Known rows, with every step that occurs
K/L: [ 22   9 -31 -15   9   8 -16  13  21 -44  42 -59  -2   6  31  17   5  15
  51  25 -21 -40 -59   6  16  18  -8  22  50  -5  -1  20  -5 -60 -15 -22
  11   2  -2 -64 -27  18   7  38  29  52   9 -21   5]
A/R/P/M/K: [ 19  -4   6   0 -46   9 -20  13  -2  34  67  -2  24 -27  -5 -20 -14 -37
  -9 -23  15 -11  41  23  48  -1 -19 -11  25   8 -26 -16  30 -14  27  12
   2  -4 -28  24  41 -19 -22 -26 -14  -9  35 -18  20]
C/P: [ 71 -24  31  39  54  41 -10 -41 -54  33 -10 -22  16  66 -25 -36  21  31
  36  -2   6   7  45 -12  23 -10 -20   9  51 -34  -5 -24 -27 -15  31  45
  -6   1  74  19  -8  24 -21  35  22  19  -8 -10  28]
A/R/P: [ 42  -5  -1  12 -42  48  -6  14 -18  34  63 -26  33 -13 -19 -29 -20 -29
   2 -28   9 -11  27  31  38 -40  -8 -10  65  12  -3 -11  49 -39   3  -1
  24  17 -24  14  12 -18 -36  -6   0   4  55 -22  13]
A/R/P/M/K/H: [  7  -8 -15   5 -46   4 -24   5  11  35  53   7  25 -35 -16 -14 -13 -46
   0 -14  18 -22  24  26  41  -8  -9   1   9 -16 -18  -8  30 -15   6  -5
  -2   5 -36   7  34 -22 -25 -15 -15  -8  39 -20  -5]
M/K: [-16 -32   1 -54  50   8  22 -21  -6 -48  18   5  -7 -13  14  11 -11 -11
  24  -5 -14  23  41  -3 -10  13  -2 -16 -51  24  28  18 -18  38  58  14
  -5 -30  18 -15  31   7  30   2   7  10 -27  -9  23]
R/P/M/Y/H/A: [ 46  26  31  24 -50 -40 -20  48  -5 -15  -1 -12 -27  24  23 -12   7   9
 -47 -14   7  -6  -5 -36   9  53 -54  -3  14  26   0   9  15  -7  -5   0
 -20 -21 -48  66   6   9 -41 -30  12 -38   5  10  12]
A/R/P/M/K/L: [ 13  -3  -5  -1 -54   4 -30  12  13  27  73 -12  21 -32   9  -9  -4 -34
  -5 -14   4 -39  15  25  52   3 -18  -7  31   8 -28 -10  22 -29  18   1
   3  -1 -30   6  35 -16 -16 -16 -14   1  40 -18  23]
L/K/H/Y: [-10  -9 -51 -18  40 -25  20 -39  15 -54  -2 -16  15 -62 -29  32 -24 -42
   3  65   2   1   5 -20 -30 -11  46  12 -67 -62 -22 -14 -24 -11  -2 -16
  36  38  50 -38  -1  -3  37 -12 -34  52  25   1 -67]
Y/H/K: [-13   4 -21 -44  34  45  28 -40   2 -38 -66  -6  14  24  -6   5 -16  31
  10 -15 -64  15 -30   0 -37 -41  16 -12   5  55  11  19  46  -5 -34   8
  12   4 -15 -21 -46  44   3  -1  11 -34 -26  13  11]
C/P/M/K: [ 36 -20  43  27  51 -15 -28 -46 -31  39  -2  13  -4  48 -13 -20  33  17
  20   7  12   5  54 -29  39  46 -32  12  -7 -39 -31 -33 -51  23  63  67
 -37 -24  71  35  27  25   1  11  -4   1 -36  -3  35]
R/P/M: [ 81  27  22   9 -53 -44 -43  37 -14 -12  42 -21   5  25  -2 -36   3 -13
 -21 -13  15 -12  22 -29  46  81 -65  10  23 -19 -26   0  17 -41  15  22
 -14 -24 -13  59  22  10 -57 -36  10  -8  13 -11  -1]
R/P: [ 90   5   8   3 -38   8 -18  37 -27 -24  27 -47  17  22   0 -35   0  -9
 -12 -23  -6 -15  24 -16  25  38 -52 -12  40   2  15  10  36 -45   5   2
  10  -8  -6  43   8   7 -60 -13  34   8  30 -15   7]
L/K/H/A: [-49  -6 -44 -24  41 -16  11 -40  10 -43 -18  -2  -2 -28 -20  30 -10 -17
   5  44   9  16  -8 -35 -59  -9  43  15 -49 -48   8 -18 -41   5  -5 -25
  24  42  60 -27 -14 -19  46  -6 -30  50  -4   5 -48]
R/P/M/K/H: [ 45   0  -1  -2 -44 -55 -39  20   9 -22  21  -1  -2  -5   6 -15   8 -30
 -20  -7   6 -25  25 -26  32  82 -54  -1 -31 -31  -7  13   8 -14  22  10
 -21 -28 -16  46  42   8 -43 -33   7  -9   5 -11  -6]
M/P/C: [ 22  21  51 -43  16 -12  46  38 -26 -12  38 -33   5   9  -2  -5 -17  19
  37  -1 -26  16 -29 -75  15  43 -37  13  37  14  39 -72 -23 -28   8  -4
  40 -39  -6  12 -19  35   9 -19   0  39 -23 -28 -19]
A/H/K/L: [-15  23 -74 -47  16  15  28  12  51 -27 -30  53   9  39  20 -14 -66  43
  13  13 -57 -12 -14  32  10 -33  25 -53  24  35 -25   3  -7 -35 -29   7
  22   0   1 -81  -1 -49  13 -10   7  59 -21  31  -4]
L/K/H/A/R/P/M: [-42   1 -38  -9   3 -31  -6 -32  19 -19  -2   0   2 -40 -22  23  -4 -34
 -16  36  15   1   1 -31 -31   3  31  12 -45 -52 -12 -30 -31  -1  -3 -17
  18  38  42  -4   7 -32  32 -27 -44  39   6   5 -43]
Y/H/A: [-33   7  30  -4   5  48  46 -20 -21 -21 -79 -14   5  42  11  19   6  63
  14 -10 -12  36 -47   7 -63 -19  17  10  21  83  30  23  30  -1 -29  15
   5   7  -7   1 -60  34  16   5  31 -56 -28  29  28]
M/K/H: [-37 -44 -40 -38  48  -5  18 -34  16 -40  -6  19  -9 -34   1  25  -9 -28
  42  14 -13   6  15   7 -27   4  23   0 -82 -31  39  34 -15  34  20 -16
  -7 -16   4 -41  25   1  20  24  10  16 -19 -17 -18]
H/A/R/P: [-14  23  43  12 -38  49  19  36 -14  30  -4  -5  13  14  12 -13  19  25
 -32 -38   2  13 -11  31  -2 -43  18 -28  52  54  16  -1  12   9 -15  -3
  24   6  28   4 -23 -24   9  13   4   0  -2  20  21]
L/K/H/A/R: [-54 -10 -46 -21  33  -3  13 -42  14 -23  -9   1   4 -39 -24  31 -17 -27
   4  42  12  14  -5 -15 -52 -30  56  12 -39 -43   7 -22 -31   8  -7 -26
  29  51  54 -29 -10 -29  53  -5 -39  51   6   0 -46]
C/P/R: [ 73 -33  49  21  82  29   0 -32 -77  60  12  -9  38  54 -37 -49  15  65
  41 -12  12  15  64   9  14   2 -11  19  47 -15 -38 -16 -63  -6  39  18
 -24  -3  57  -6 -30  22   0  11  34   9 -15  12  52]
M/K/H/A/R/P/C: [-52 -42 -15 -23   5   5  10   3  23 -13 -34  21 -11 -42   8  33  16 -27
   9  -3  -2   1   4   5 -36  -6  30 -21 -58  -5  44  30  -9  50   6 -37
  12 -17   1 -22  15  -4  34  25  18   1 -18  -1   1]

Rows
[-18 -15 -62 -26  49 -20   1 -52  10 -50  11 -12   4 -40 -33  23 -29 -39
  28  49   9  10  11 -40 -41  -2  32  29 -49 -72   4 -17 -26 -14   5 -23
  24  42  38 -26   3 -14  32 -17 -28  57  12 -15 -56]
L/K/H
[-56   5  -2 -13  12 -58 -14 -13  29  12  10  55 -12 -20   2  14   5 -14
   9  15  27  19   2   7   9  42  10  22 -57 -35 -22   2 -29  38  21  17
 -31 -23   1 -15  28  -4  28  -4 -26 -13 -37  -5 -14]
P/M/K/H/A/R
[-23  30  43  23 -33  17  12  49  -6  36   2  10 -14  13  20  -7  16  21
 -47 -31  14  18 -13  20  -4 -34  12 -23  43  51   8  -5  -1  29 -14  -6
   5   3   3  14 -18 -32  13  10 -11 -11  -5  23  16]
H/A/R/P/M/Y
[ 48   5  11 -10 -51 -48 -47  30  15 -29  38 -21  -5  -2  30  -5  19 -17
 -25  -6  -8 -39  13 -29  44  96 -64  -5 -11  -5 -19  14  -1 -26  35  18
 -17 -38 -13  41  38  12 -33 -30  10   2   7  -9  16]
R/P/M/K/L
[-34  11  34  12 -36  40  24  -6  -9  16 -57  -5  14  25   9  11  10  48
  -9 -22  -5  14 -37  20 -38 -14   9   6  30  83   6  10  42  -9 -31  17
   0  10 -29  20 -38  20   2 -16  13 -71  -7  25  35]
Y/H/A/R/P/M
[ -6  22 -55 -61  41  23 -12   5  45 -46   5 -16   0   0  29   1   2   8
  -8  -5 -85 -35 -53   1  23 -34  17 -36  17   3  -8   9  -3  -8 -35 -23
  19 -10  38 -76 -32  18  24  38  -7  69 -25   2  -9]
H/K/L
[-27 -39 -32 -27  42  -5  32 -22  22 -44 -18  15  -2 -57   5  29  -5 -30
  17  29 -16  -7   9  21 -10  -4  35 -18 -99 -22  16  39 -10  40  16  -6
   0 -13  18 -55  19  12  28  23   6  10  -5   3 -31]
M/K/H/Y
[-33   7 -29  14  14   5  12   1   9  -3 -50  15  -1   9 -12   9   6  14
  30  15  16  18 -53  26 -45 -23  44  26 -12 -51  37  27  -9   2 -59 -36
   3  20  19 -53 -48 -10   2  51  22  17 -19  -1 -60]
K/H/A
[-47   6  24   2  -6  66  45 -23 -17  10 -64  -7  15  26   5  18  -1  51
  13 -17 -11  30 -42  32 -54 -52  29   4  33  90  22  15  43  -3 -32  11
  14  20 -18  -9 -53  22  21   1  16 -60 -13  26  32]
Y/H/A/R
[-35   8 -28  29 -24  -5  -8  12  20  32 -29  23   6  -6 -14   1   8  -7
   6   9  25  -5 -43  35 -18 -20  32  20  -8 -50  16  12   7  -3 -59 -34
  -1  25  -2 -32 -26 -22  -9  28   2   5   1  -2 -54]
K/H/A/R/P/M
[-38   9 -31  36 -19 -16  -3  22  21  26 -27  27 -16 -14  -8  10   2  -9
   0  11  23  -2 -48  28 -28 -36  37  15  -8 -47  23  18   4  11 -61 -48
  -5  23 -26 -28 -25 -31  -9  35  -1   2   6   0 -53]
K/H/A/R/P/M/Y
[-32  37  27  16   7 -50   5  19   3  13   3  32 -42  12   6  10 -12  24
  -5  10  31  37 -25 -10  -8   2  -5  36   5  23 -21  -6  -6  26  -9   5
 -31  -7 -65  15  -4   1  17 -15 -24 -47 -17   3   6]
P/M/Y/H/A/R
[ 25   1  55  58  45 -11 -15 -23 -32  48 -39   9 -25  69  -5 -12  36  48
   2   7  20  13  16 -29   7  10 -22  19  22 -13 -19 -27 -43  24  19  41
 -36  -6  31  44 -11  26  -2  16   2 -26 -29  14  31]
C/P/M/Y/H/A
[-19  -1  15  21   6  28  43  24  -9 -14 -36  -8 -46   8  22  22 -17  24
 -22 -11  -4  17 -30  -6 -54 -65   9  -9  22  83  45  24  25  26 -25 -39
   1   8 -84  15 -24  -5   0  13  11 -42  13  15  20]
M/Y/H/A/R/P
[-56 -37 -23 -22   9  15  18 -13  25 -14 -25  28  -6 -37  15  26  10 -24
   4  -3 -10 -10   4  25 -26 -11  29 -26 -70   1  44  29 -11  48  11 -22
  -2 -12  13 -29  17 -16  24  24   6   6 -13   7  -6]
M/K/H/A/R/P
[  1  -2  -3   7  48   7  41   5 -18 -37 -19 -14 -47  12   7  22 -38  23
  21   8   1  31 -19 -18 -53 -50   1  16  14  51  41  27  22  15 -14 -33
  -5   9 -92   2 -21  15  -3  14  16 -32   5  -4  12]
M/Y/H
[ 51  22   8   2 -36 -43 -29  38   6 -24   5 -10 -20  14  15 -18  -3  -8
 -50 -16 -13 -18   3 -38  23  40 -54  -8   5  12 -14   5  22 -10  -8  -3
 -16 -22 -51  55  15  12 -47 -32   2 -22  11   2   4]
R/P/M/Y/H/K
[ 11  -4  51  61  36   3 -11 -24 -31  65 -27  17 -19  56 -11 -11  31  39
   1   3  24   8  18 -11  13 -11 -13  14  30  -8 -24 -35 -35  23  18  40
 -32   4  24  37  -7  15   1  18  -9 -28 -17   7  35]
C/P/M/Y/H/A/R
[ 37  14   6  16 -52   9 -25  19  -8  44  70  -5  28 -11 -18 -32 -17 -32
  -3 -23  20  -9  27  25  51  -8 -21   6  53  -1 -30 -21  37 -35  10  10
   7  10 -29  22  25 -19 -35 -23 -12  -9  43 -22  11]
A/R/P/M
[ 26   4  15   1 -50 -46 -31  30   9 -16   3   7  -6   3  15 -10  24 -16
 -37 -12   5 -20  15 -18  20  78 -42 -11 -34 -17  -4  16  -2   0  15  11
 -22 -35   1  45  30   3 -30 -23   8 -13  -6   4  -3]
R/P/M/K/H/A
[  9  10  -7   6 -40  16 -12  14   6  32  36   4  10 -19  -8 -19 -25 -25
 -26 -24  -9 -14   9  16  30 -43  -9 -17  37  27 -23 -11  46 -11  -9  -8
   3   9 -59  21  17 -11 -25 -22 -24 -26  37  -8  14]
A/R/P/M/Y/H/K
[ 14  -4  -8  15 -50   3 -12  11  15  30  47   9  27 -49 -10 -11  -8 -48
 -17  -4  11 -28  17  37  50 -14   1 -12  -1 -10 -35  -1  32 -12   5   1
   7   2 -26  -2  33 -13 -23 -16 -18  -9  50  -8 -12]
A/R/P/M/K/H/Y
[-43  15  33   0 -44  21   0  34  16  22   5   3   0  -4  36  11  39  18
 -42 -24  -6 -14 -27  29  10 -10  13 -32  21  53   2   2 -10  22  -4   1
   8  -9  25  -5  -8 -19  27  10  -4  -1 -13  25  29]
H/A/R/P/M/K/L
[ 31 -21  29  41  45 -18 -20 -44 -16  38 -23  20   5  22 -15  -9  39   6
  11  25   9 -10  39 -10  41  34 -11   7 -35 -59 -42 -20 -51  20  40  57
 -31 -20  74  13  22  29   2  21  -5  -4 -20   4   1]
C/P/M/K/H/Y
